Each row was made from one path, in order. Every step used is in the known rows, and no mark comes twice. Write each row's path.
Known rows
nopin fabo sukik nufol mupu: [ 19   4 -18   6  -4  -9   3  -3  -5 -16  -2  -6  -1   7  10   7 -14]
lival sukik: [ -4   4  -9 -17   0   6 -18  12   2   1   7  -1  12   9   0 -16   3]
nopin fabo sukik lival: [ 15   7 -22  -9  -2  -1  10  15  -8 -25  -4  -8   2  11   6  -5  -6]
fabo sukik nufol mupu lival: [ 18  10 -15  -8   0 -11 -15   0   2  -7 -10  -9 -10  12   4  17  -1]
nopin fabo: [  0   3 -16  15   3   1   8 -10 -10 -14   9  -3  13   1  -4 -23   2]
nopin fabo sukik: [ 13   7 -25   8   5  -1   3   1 -11 -23  -3  -3  14   8   1 -12  -3]
fabo sukik mupu: [ 12   6 -17 -10   2   4  -8   4 -19 -22  -9  -1   3  14  -3 -11  18]
lival sukik fabo: [  4   1 -11 -18  -3   4  -3  15   2  -9   2  -2   8  -8  10 -12   0]
mupu nufol: [ -6   8  -7  16  10  -4  -7 -10  -7  -5   6  -7   7  -6 -11 -20   7]
fabo sukik: [  9  11 -21 -19   8   7 -15   8  -8 -15  -6  -3  12  10  -3 -16   7]
mupu nufol sukik: [ -6   5 -12  14   7 -13  -6  14  -1   1   1  -4  16  12  -5 -12  -1]
nopin fabo sukik mupu nufol: [ 17   4 -19  33   2 -14   9  -4 -20 -31  -5  -3   3   5  -2   0   2]
nopin fabo sukik nufol mupu lival: [ 21   7 -20  18  -2 -18   1  -6  -2 -16  -7  -8  -6   9   7  17  -9]
nufol mupu fabo: [  0  -3  -8 -11   8 -12   4 -18  11   3   7  -3 -10  14  -5 -22   8]
mupu sukik lival: [ -1  12 -15 -13   0  20   8   4  -9 -10  10 -11   5  -8  -6   0  10]
lival sukik mupu fabo: [  2  -3   0  -3  -5  -2  -2  -3  -1  -8   8   1  -4   6  -1 -15  11]
sukik lival: [ -3   7  -8 -26  -3   8   1  11  -3  -5   5 -11  -3   7  -2 -19   8]
nufol sukik: [ -5   4 -18  -9   1   0  -8  22   0   3   0   0  21  24  -1 -19   6]

Write each row's path
[  1   7 -10  18   0  -7  -3 -12 -15 -12   0  -4  -4  12 -13  -8  30]	sukik mupu lival
[  2   2 -15  12   4 -14   7  17  -1  -8  -5  -5  13  -2   5  -8  -3]	mupu nufol sukik fabo
[  1   0  -4  -6  -7   2 -12  11  -9  -6   6   1   4  13   0 -10  14]	lival sukik mupu
[  7   3 -22  -4   7   2  14  -8  -5  -8   5  -6   0  -8   2   3  11]	nufol mupu sukik fabo
[  4   0  -1 -19 -10  -4 -19  10   8  10   9  -5  -5   9  11   6  -8]	lival sukik nufol mupu
[ -1   6 -20  -1   9   4   1  -8  -4   2  10  -5   2   7  -7   0  13]	nufol mupu sukik
[ 12   0 -16 -19  11 -13  -2  -8  10  -7  -4  -3 -11  19   0 -12   4]	nufol mupu fabo sukik
[ -3   5 -10  -4  -1 -12   1  27   3  -1  -1  -9   4  16   0  -3  -4]	mupu nufol sukik lival
[  3   3  -3 -11  -6  -1  -8  -9   0   7   8  -8  -8   4   4  -5  -1]	sukik nufol mupu
[ -3   3 -14 -27  -5  -1   0  36   3   1   0  -6   9  27   6 -10   1]	nufol sukik lival
[  8   0 -15  -5   4 -22  -6   8  12  -1  -4  -6 -10  15   7   9   8]	nufol mupu lival sukik fabo
[  1   3 -16  14  -3 -12  -3  17  -7  -5  -6   0   8  29  -4  -1  21]	nufol sukik mupu lival
[ 12  12 -11 -14  -4  10 -15   3  -9 -13  -4  -6   6  -5   5  -5  -4]	fabo sukik nufol
[  1  14  -8   9  -5  24   0 -16 -13  -5  14  -8  10 -27  -4   1   5]	mupu sukik nufol
